What can hang from each mark:
E: C L Y
Z: C L M P
P: Z
M: L
Y: M
L: E F M
C: F M Z

In the rows, zero is written as 128.
Known rows, with every way that one mark hangs from another:
E{C{M} L}: [117 107 122 132 145 139  90  97 146 150 115 122 119 110 162 125 107 100
 116 130 138  92 158 103 157 133]
C{F Z{L P}}: [170 136  82 184 130 124  48  99 130 125 147 127  88 111 156 154 124 143
 104 124  94 149  99 135  84 166]
E{C L{F M} Y}: [ 69  92 194 114 126 118 135  74 128 131 127  97 123  86 154  91 133  93
 184 139 151  99 167  54 117  99]
M{L{E}}: [121 123 138 122 157 134  97 111  87 133 143 143 116 123 167 126 119 107
 132 128 125 102  81 157 137 134]
Z{L{E{Y}} M P}: [ 78 112 100 133 161  77 116 128 136 145 136 113 106 111 171 117 121 220
 123 140 104 108 104 123 129 143]
Y{M{L{E{C{Z}} F}}}: [132 118 164 146 147 162 142  76  83 118 129 144 146  92 167  86 129  84
 145 114 131 142 131 121 133  81]
M{L{F}}: [102 111 142 129 165 155 121 100  77 118 130 143 109 122 144 154 139  70
 142 132 114 105 111 148 107 117]
P{Z{C L{F} M}}: [106  91 128 114 190 124 177 110 134 113 103 175 110 123 122 114 125 172
 148 149 140 146 141 157 144 127]
M{L{E{C{Z}} F}}: [130 131 167 136 155 169 143  83  88 117 134 141 148  98 157 102 128 112
 161 120 146 143  94 122 121 111]
Z{C M{L} P}: [103  94  74 135 132 148 151 131  94 138 115 160 105 121 126 141  95 200
 111 138 139  92 152 147 123 132]
Y{M}: [121 101 117 129 143 116  76 100  93 133 120 126 101 113 159 120 112  59
  84 130 109 113 147 155 141 106]
E{C{F Z} L Y{M}}: [169 125 124 178 118 127  47  64 130 145 149 104 121  95 168  90 101  65
 111 104 109 113 142  30 143 119]
C{F M}: [157 117 104 154 139 163  72  97 120 134 109 115 114 121 148 163 111  72
  98 125  91  80 124 154 125 164]
Z{C L{E F} M P}: [ 79  77 128 128 180 110 197 127 116 110 113 144 105 112 143 114 122 252
 151 159 136 110 134 167  85 133]
C{F M Z}: [188 144 103 170 134 186  65  90 114 135 123 118 117 124 139 151 107  86
  98 117  87 128 122 142 138 166]
P{Z{M}}: [118 111  99 102 166 126  97 115 119 132 109 169  97 120 145 107 111 101
 109 137 139 136 122 159 187 131]
L{E{C Y} F M}: [ 62  98 205 102 132 123 166  74 109 121 110  90 150  72 164  80 133 114
 181 139 150 109 128 103 119  99]
L{M}: [104 107 154 108 118 131  94 103 105 128 122 121 102 104 143 122 119  90
 132 145 137 124 154 159 123 124]
Z{C M P}: [ 97  86  76 125 140 131 146 131 103 132 100 145  99 114 126 124  87 205
  97 147 145  99 155 157 121 136]
Z{C}: [117 101 119 118 154 134 122 107  93 127 115 131 112 119 130 127  95 133
 104 140 142 109 118 156 128 137]
Z{C L M P}: [100  95  76 138 153 108 145 134 133 131 117 145  97 117 128 138 100 237
 107 150 134 115 154 161 106 145]
P{Z{C L M}}: [124 104 100 115 173 113 135 120 148 132 111 175 108 124 124 115 105 183
 121 143 145 147 136 156 170 141]

Rows:
[131 130 131 140 147 188 154  98 108 117 121 159 141 101 123 120 112 129
 149 123 152 135 149 125 126 112]  E{C{Z{M{L{F}}}}}
[ 89 102 121 130 111  97  91 115 130 134 130 118  89 100 159 138 137 157
 131 147 121 139 159 155  95 129]  Z{L{M} P}
[ 90 121 177 115 139  89 103 100 131 142 148  95 122 105 166 107 135 156
 159 143 113 129 117 119 128 133]  Z{L{E{Y} M}}
[134 114 114 162 130 138  74  78 155 153 122  91 133 104 166 133 105  82
 123 114 107  56 135  50 147 154]  E{C{F M} L Y}
[142 133 123 161 140 160  91  90 107 153 133 105 141 125 168 151 122  97
 132 113  72  61  85 103 148 159]  C{F M{L{E{Y}}}}
[105 128 156 125 168 148 167  90 115 122 119 115 149  89 147  73 110 163
 154 129 143 133 113  96 145 114]  L{E{C{Z{M}} Y} F}
[133 101 170 124 100 133 108  86 129 113 111 112 133  69 165  95 107 105
 151 134 163  92 121 143  97 138]  L{E{C{F}} M}
[170 121  83 185 113 158  62  87 145 147 126 121 109 101 165 130 105 121
 109 113 119 109 149  80 126 152]  E{C{F M Z{P}} L}
[105  93  81 137 134 148 135 110 104 149  94 119 112 118 142 146 103 166
  90 140 113  99 152 153 139 139]  Z{C{M} P}
[106  97 140 139 154 146 120  92  71 122 128 141 109 120 154 140 140  43
 127 126  98 106 151 143 117  88]  Y{M{L{F}}}
[ 81  94 166 124 175 107 132  84  76 128 124 100 123 106 177  94 139  77
 133 133  89 100 113 114 137  90]  L{E{Y{M}} F}
[153 106 116 156 133 148  75  88 153 140 115 118 120 107 161 137 102  78
 117 122 128  66 146  98 126 156]  E{C{F M} L}
[ 83  83 102 136 152 159 188 121  82 120 106 161 109 118 120 141 115 188
 139 145 134  88 158 146  98 118]  Z{C M{L{F}} P}
[ 83  83 116 140 164 110 159 107 109 115 115 128 100 112 137 148 134 187
 131 149 120 122 127 152  74 127]  Z{C L{F} P}
[ 83 114 158 135 175 120 160  83 151 137 111  88 163  97 172 123 141 148
 154 131 104 104 113 104 135 126]  Z{L{E{C{M} Y} F}}
[151 101 141 135 117 122 108  88 148 124 116 151 108 105 133 122 122 128
 149 138 136 142 137 142 126 149]  P{Z{C{F} L{M}}}
[ 81 118 164 124 176 134 135  91  73 129 142 115 134 121 165 125 143  98
 161 129 100  92  73 106 130 116]  M{L{E{Y} F}}
[177 141  70 191 110 190  64  97 101 150 132 135 111 125 149 173 119 110
 104 106  77 117 126 124 127 157]  C{F M{L} Z{P}}
[106 133 105 142 127 159 111  87 127 165 110 102 165 105 154 149 114  94
 115 112 105  83 133  84 173 123]  E{C{M{L}} Y}
[134 134 127 141 164 187 137 109  85 119 137 163 114 128 120 135 122 126
 147 130 119 143 143 143 125 122]  C{Z{M{L{F}}}}
[134 132 131 141 181 147 131 113 127 111 137 149 104 123 124 131 129 165
 143 140 116 167 145 154 109 136]  C{Z{L{F} M}}
[111 122 137 150 173 118 122 102 104 115 146 131  98 113 169 119 149 176
 144 138 106 169  90 147  90 131]  C{Z{L{E F} P}}
[ 88 104 167 114 108 105  91  81 139 149 134  98 122  88 160  91 111 104
 154 134 154 101 163  54 141 113]  E{C L{M} Y}
[ 88  87 193 113 144 128 117  96 101 119 137 128  84 112 146 114 140  86
 178 153 138 113 172 118  99 111]  E{L{F M}}
[134 120 148 147 161 174 123  80 129 133 121 126 124 111 147 113 122  98
 144 125 132 133 162  89 141 121]  E{C{M Z} L{F}}
[178 158 100 183 107 194  81  68 129 157 126 104 166 104 145 147 108  87
 118  93  94 103 119  66 155 149]  E{C{F M{L} Z} Y}
